In the rows, zero is written as 128.
Known rows, with every step that occurs
W -> S -> G -> V: [ 86 120 145 107 154 137 106 134 142  98 152 169 115  89 102  92 100 103
 144 155  99  74 179 125 168 128 124  96 135 102 141  79 152 140 162 195
 138 148 193 191 141 130 128 161  95  99 122 124 104 132 121 130 123]
H -> F -> B: [ 95 192 136  80 108  84 177 131 162 157 175 150 153 126 108 172 119 125
 116 151 160  49  75 169 128 138 107 154 177 135 142 117 135 106 168 121
 150 103 126 157 145 184 109 120  74 111 117 125 138 122 118 133 142]
Y -> W -> D: [143 117 180 104 141 137 132 127 139  71 172 152 142 124 100 116 149 178
 141 146  83  59 154 148 138 146 138 127 140 136 128 109 142  95 168 143
  88 130  96 120 107 167 105  92 109 117 163 140 151 127 118 134 127]
B -> F -> Y -> W: [168 165 137 171 153 112 148  93 121 134 157 207 151 107  63 123 159 154
  85 135 138  52 145 154 117 110  83 127 151 160  90 169  65  92 174 142
 103 131  97 126  90 211 113  51 120 106 187 139 130 179 131 133 136]
B -> F -> D -> W -> S -> G: [ 61 159 164 119 143 110 150 134 132 173 129 166 131  58 133 131 165  93
  75 158 141  59 141  98 167 123 142  66 185 119 138 112  96 104 145 163
  80 168 199 133 128 142  74 115  70  84 121 125 162 159 112 135 123]
V -> G -> S -> W: [123 136 124 153 144 107  70 119 118  54 140 141 109 114  75 108 131 125
 100 113 142 133 155 177 134 164 110 109 138  93 141 107 201 104 164 158
 119 136 126 134 114 134 126 146 121 141 144 147  99 156 104  91 176]
G -> V: [150 128 139 122 110 122 107 122 151 111 176 163 128  82  89 108 128 149
 145 141 115  79 124 158 128 121 125 136 155 112 114  84 116 151 158 177
 152 106 169 167 122 109 146 141 107  99 134 115  77  92 114 124 122]
M -> F: [159 168 152  90 117 129 130  71 138 126 168 183 146 102  89 112 132 128
 134 144 106  75 131 138 133 117 134 107 170 128 124 166 127 130 140 136
 106 162 153 168 161 133 136 125  88 107 119 149  82  81 118 108 146]
D -> W -> Y: [145 127 139  57 116 151 149 100 157 154 117 164 146  70  98 157 145 127
 123 165 136 104 136 127 132 145 142 164 184 163 108 137 132 115 135 155
 101 158 164 133 150 124 121 134  71 137  95  99 111 130 114  91 110]
G -> S -> F: [130  89 124 118 100 105  98 113 128 108 150 157 115 100  75 126 113 145
 142 142 128  97 156 143 109 132 105 106 121  76 122 129 153 142 161 131
 110 111 136 181 170  90 148 163 127 114 129 171  82 132 110  86 169]
Y -> W: [172 156 154 121 130 119 116 125 149 104 162 156 120 112  95  96 147 161
 118 135 113  78 145 153 125 128 115 133 137 152 111 135 151 110 178 151
 108 138  98 126 115 153 117 107 123 149 169 123 137 141 115 124 136]
Y -> W -> S -> G -> V: [108 127 160 126 180 149  96 130 139  66 155 145 109 111 113  65  98 144
 118 163  93  83 212 114 157 135 110  97 121 125 130 100 164 121 183 207
 125 145 138 175 110 149 131 149 122 136 142 128 127 159 113 140 133]
G -> S -> W -> Y -> F -> D: [117  83 134 157 144 135  90 160  79 150 159 148 135 122 105 150 119 130
 118 221 146 150 169 134  85 132 148 132 140 108 118 173 131 118 137 136
 151 104  57 154 101 108 114 160 154 141 150 212 111 147 145 105 120]
V -> G: [143 162 124 110 111 107 123 118 155 117 145 152 120 105 104 112 166 100
 120 105 143  65 106 146 140 136 115 136 176 132 119 119 151 133 170 145
 115 157 164 142 143 166 117 108  78 125 134 126  98 134 112 106 120]
D -> W: [172 123 154  79  96 130 144 111 161 147 131 146 132  59  99 141 157 133
 117 120 134  89 115 149 135 144 127 123 168 141 111 109 142 117 147 151
  94 147 174 130 147 118 125 133  87 136 117  93 135 124  96 101 149]
F -> B: [127 201 129 103 111  90 153 147 147 151 170 156 142  88 100 158 122 122
 143 145 143  47  99 173 136 133 100 139 157 142 122 126 124 133 177 140
 132 119 142 154 143 141  88 125  91 105 136 103 128 139 127 145 139]
B -> F -> D -> W -> Y: [105 158 147 112 126 124 169 111 140 188 139 179 150  61 115 162 179 126
  91 181 154  78 118 116 131 113 166 144 225 148 113 148  51 110 125 148
 104 141 160 116 118 130  94  95  66  87 112 122 115 134 122 121  90]
W -> S: [104 151 117  90 116 107 144 141 148 130 128 186 132  90  93 121 123 107
 138 162 127  53 135 143 146 113 136 136 133 109 139 128 135 131 156 159
 124 174 162 146 140 129  97 129  84  87 141 120 133 149 147 115 107]
G -> S: [147 122 111 110  94 119 101 126 128 104 157 174 115  89  86 119 112 137
 136 134 128  86 127 197 122 144 135 131 135 102 108 119 142 131 167 161
 112 125 137 134 146  87 119 145 108  98 123 143  96 124 118  90 149]
F -> H: [144 155 147  99  80 113 157 164 141 133 165 188 128  97  99 109 147 130
 120 125 125  61  80 146 129 119 145 168 168 123 114 118 147 144 157 103
 150 134 163 162 130 136  89 140 106 126 180 119 123 125 157 121 112]
W -> Y -> F: [161 101 124  86 119 155 140 125 115 165 137 189 147 115  96 143 142 123
 153 181 138  81 154 101 100 108 127 165 155 149  93 182 100 138 137 119
 122 162 106 178 155 158 138 115 103 144 135 147  80 144 149 101  93]
B -> F -> Y -> W -> D: [138 125 164 158 166 124 159  94 107  97 168 204 174 114  71 135 166 168
 102 144 102  26 154 150 128 136 112 120 159 147 105 133  57  74 161 132
  89 119  92 120  80 226 100  37  97  72 183 157 144 163 135 148 126]
W -> Y: [128 148 114  77 116 136 139 119 154 142 143 193 134 101  83 136 135 120
 138 171 120  82 141 138 141 119 152 174 176 151 117 150 127 130 145 151
 123 151 146 144 142 136 116 119  86 115 123 125  90 129 144 107  86]
B -> F -> D -> W: [124 163 157 133 112  96 157 122 143 182 157 158 133  49 115 147 194 132
  83 140 155  67  86 141 134 111 146 105 204 132 113 124  61 113 142 147
  93 125 168 109 113 131  90  96  84  84 129 115 139 122 102 128 125]
S -> G -> V: [129 127 153 111 133 142  91 127 143 108 185 152 106  91 103  85 119 126
 137 120  92  88 156 137 153 137 123  93 149 120 124  71 154 137 165 186
 132 118 183 185 139 128 146 151 109 119 122 129  89  96 101 131 139]

Rows
[104  98 170  94 117 115 144 110 156 192 135 115 144  84 119 179 159 120
 111 193 135 113 142  83 122 112 132 135 192 133 121 147 121 124 125 127
 122 113 149 162 148 111 123 151  99 135 100 164 128 127 105 108 102]  S -> F -> D -> W -> Y
[ 87 129 158  58 102 116 174 119 164 205 156 124 153 115 132 186 153 109
  73 195 158 108  82 125 126 137 168 177 224 150 134 134 128  92 127 133
 144 105 138 116 115 154 112 133  71 125  79 154 149 102 109 109  86]  H -> F -> D -> W -> Y
[132  86 121 137 159 142  86 112  81  88 116 154 136 135  83 133 127 116
 115 167 161 147 196 110 103 161 111 142 145 112 118 173 162 117 145 131
 124 151  86 174 123 154 149 145 126 173 144 177  71 182 130  78 143]  V -> G -> S -> W -> Y -> F
[ 92 153 133  89 137 124 124 147 146 124 136 176 117 100 109 103 120  89
 129 150 108  66 163 119 176 126 124  92 139 122 145 112 173 123 165 169
 103 189 183 164 158 149  99 138  87 105 130 129 143 152 127 118 120]  W -> S -> G
[118 154 143 123 164 130 145 146 110 145 144 162 166 119  88 181 118 135
 143 203 152 104 170 111 105 138  87 148 140 154 128 176 129 118 144 119
 150 134  72 189 121 172 118 127 124 166 162 133 122 181 139 136 140]  S -> W -> Y -> F -> B
[109 131 118 150 173 120 111 127  79  99 126 131 155 137  95 171 105 119
 127 177 179 126 182 131 101 176  76 151 149 125 119 176 148 118 162 124
 140 124  74 187 125 157 126 146 122 168 139 162  86 206 127 105 157]  V -> G -> S -> W -> Y -> F -> B
[129 125 138  69 113 120 155 119 158 133 100 160 140  54 106 148 134 115
 118 154 147  74 128 134 145 145 131 127 147 119 132 111 139 118 146 167
  98 176 186 136 147 119 107 143  70 112 115  86 154 159 116  96 131]  D -> W -> S
[133 135 126  96  97 100 163 109 149 180 173 173 163 129  82 165 132  98
  86 142 147  70  79 169 120 127 109 157 170 144 125 129 128  91 156 126
 157  99 124 152 118 214 125 102  84 102 136 170 137 119 128 114 123]  H -> F -> Y
[108  95 167  84 143 149 113 115 147 108 127 134 122  55 121 112 105 112
 117 144 116  93 175 108 162 157 116  89 146 114 136  66 155 130 147 203
 111 151 214 180 140 115 138 174  78 119  95  97 118 140  98 116 148]  D -> W -> S -> G -> V
[156 101 144  82  96 148 167 159 104 174 142 197 150 122 110 135 147 126
 141 180 147  79 122  86  97 112 143 200 169 138  86 183 108 158 134  76
 158 148 121 203 140 159 115 135 110 157 175 146  84 156 183 111  80]  W -> Y -> F -> H
[105  99 132 170 158 126  79 148  80 133 151 122 143 139 116 146 143  98
  98 194 170 153 169 121  96 142 127 136 163 107 115 181 142 113 148 131
 153 115  69 156  98 145 122 148 134 153 142 210  91 166 136 101 112]  V -> G -> S -> W -> Y -> F -> D
[135 114 134 116 115 132 143 156 112 213 165 157 152 117 132 159 159 102
 140 207 143  90 121 102  95  96 149 159 177 149  96 190  85 141 141 118
 151 126  92 161 128 143 106 123 106 118 138 192 110 127 156 125  64]  W -> Y -> F -> D
[120  96 175 101 150 125 163 104 137 117 186 150 183 156  93 162 142 155
  89 158 111  61 125 156 123 149 115 152 160 153 130 111 134  57 159 123
 130  90  72 128  85 252 118  78  98 106 153 186 173 133 119 133 124]  H -> F -> Y -> W -> D
[126 154 137 118 145 117 136 131 141  96 130 172 121 109 101  99 127 142
 120 170 128  66 167 139 143 122 121 138 115 132 130 151 151 105 177 161
 114 170 107 131 116 156 106 119 112 125 164 123 151 183 129 124 119]  Y -> W -> S
[102  90 159  83 113 107 151 100 157 140  94 139 134  62  96 156 136 118
 124 159 143  81 157  86 136 126  95 100 139  99 143 127 145 121 137 135
  94 163 183 182 174 126 142 153  93 128 119 114 141 167 104  92 152]  D -> W -> S -> F
[ 83 108 177 113 143 129 115 149 146 156 152 112 130  56 153 125 120  97
 103 172 121 101 143 118 160 136 138  85 165 115 131  73 143 132 148 206
 137 112 200 157 117 102 107 181  91  96  95 134 148 131 102 145 124]  F -> D -> W -> S -> G -> V
[127 105 182 115 100  93 136 126 158 190 153 101 135  67 124 166 170 123
 107 153 134 104 108 109 119 109 116  96 170 121 122 123 139 127 141 125
 110 101 164 159 146 112 128 152 106 131 118 157 150 117  90 115 137]  S -> F -> D -> W
[150 154 188  99 104 125 142  83 144 179 170 123 158  72 138 139 152 115
  99 166 129  97  99 138 128 127 153  94 200 137 114 156 116 119 125 141
 108 130 169 139 135 110 114 142  81 104  96 164 129  80  97 113 143]  M -> F -> D -> W
[177  90 173 109  90 125 145 155 125 218 159 114 147  70 145 167 175 117
 114 162 158  93  98 112  89 122 131 111 161 141  87 145 103 134 143 121
 117 119 126 150 126 126 117 130 105 140 134 155 147 128 110 114 122]  Y -> F -> D -> W
[139  68 191 138 161 121 137 105 119 111 166 140 175 136  78 156 147 156
 121 155  84  64 175 115 116 138  79 110 127 134 116 132 134  91 162 113
 106  99  85 165 110 211 136  96 125 118 176 198 156 156 121 137 144]  S -> F -> Y -> W -> D
[115  85 177  95 133 139 143 161 114 207 131 115 143  73 168 149 150  76
 108 175 150  91 147  74 129 131 126  73 151 128 116 139 138 123 148 141
 103 160 151 172 147 142  96 155  95 135 120 161 179 166 113 123 122]  Y -> F -> D -> W -> S -> G
[136  74 142 125 129 154 112 160  74 104 143 188 142 129  83 129 112 143
 118 189 146 141 165 114  87 147 141 174 130  96 111 172 151 131 132  96
 160 130  82 193 110 127 123 173 157 175 190 172  92 176 168  94 133]  G -> S -> W -> Y -> F -> H
[109 129 154  68 137 140 133 126 152 139 110 149 129  63 124 123 134  93
 111 137 127  81 159 114 172 155 116  85 146 132 138  97 181 108 152 175
  78 188 204 157 164 135 106 151  72 131 101  98 159 162 101 108 144]  D -> W -> S -> G
[161 151 139 110 111 109 159 150 113 173 161 152 155  94 111 167 126 131
 159 153 163  46 107 139  95 127  83 135 138 140  98 159  96 148 175 111
 130 128 107 183 154 160 114 119 101 130 148 127 116 161 132 135 144]  Y -> F -> B
[167 108 161 153 141 109 125  93 136 141 155 149 154 125  72 138 141 140
 104 150 119  85 169 121 102 109  54 118 122 155 101 170 139 108 179 125
 119 101  87 177 121 193 147 107 150 149 178 185 143 174 113 124 151]  S -> F -> Y -> W
[ 86  73 147 113 121 109 112  92 127 148 121  90 134 100 123 170 149  99
  93 178 165 134 146 102 114 155 121 137 199 108 104 151 143 127 145 139
 113 102 153 163 154  94 136 172  94 132  74 191  88 157 101  79 121]  V -> G -> S -> F -> D -> W -> Y
[124 139 143 129 171 132 125 127 129 129 140 165 139 121 104 109 119  96
  88 157 111  74 191 135 156 136  77 102 117 162 116 156 163  89 187 171
 108 163 116 150 106 205  94 114 116 131 163 166 183 201 133 136 128]  F -> Y -> W -> S -> G
[137 109 167 116 133 149 143 164 103 131 142 184 147 129  83 137 148 134
 120 185 137 121 152  82 106 120 136 171 152 135 125 169 148 129 122  80
 170 153  98 197 105 172 123 141 145 186 205 142 109 168 171 112 112]  S -> W -> Y -> F -> H
[101  88 177  84  97 104 178 135 151 137 100 153 139  68 108 150 139 123
 111 157 143  76 128  72 128 126 110 139 145  91 137 125 157 142 136  95
 128 156 193 203 154 127 123 173  99 142 155 114 144 180 139 102 135]  D -> W -> S -> F -> H
[119  59 179 119 145 149 119 153 108 184 144 105 134  65 166 139 130  97
 116 184 144  98 159  73 120 127 123  76 145 114 111 106 113 140 145 173
 136 123 171 194 124 119 132 176 106 122 109 157 140 145 108 139 120]  Y -> F -> D -> W -> S -> G -> V
[ 63 126 149 132 117  77 143 148 145 171 146 142 135 105 115 149 140  97
 124 194 132  69 131 103 132  83 122 104 144  90 150 139 125 145 154 130
 145 129 146 174 138 125 107 150 105  81 148 185 149 139 136 130 102]  W -> S -> F -> D
[178  74 147  67 111 168 150 104 120 180 113 156 158  75 104 164 150 130
 134 175 158 100 151  90  99 139 126 156 168 161  89 167 109 132 130 124
 101 166 132 172 162 143 147 128  92 168 112 122  98 149 123  84 117]  D -> W -> Y -> F
[102 162 138 157 186 124 144 106 110 120 131 206 144 114  78 104 136 116
  74 153 125  46 205 114 153 118  82  91 138 151 119 156  96  83 183 162
  90 172 118 154 106 225  97  71 108 102 178 147 157 214 137 145 135]  B -> F -> Y -> W -> S -> G
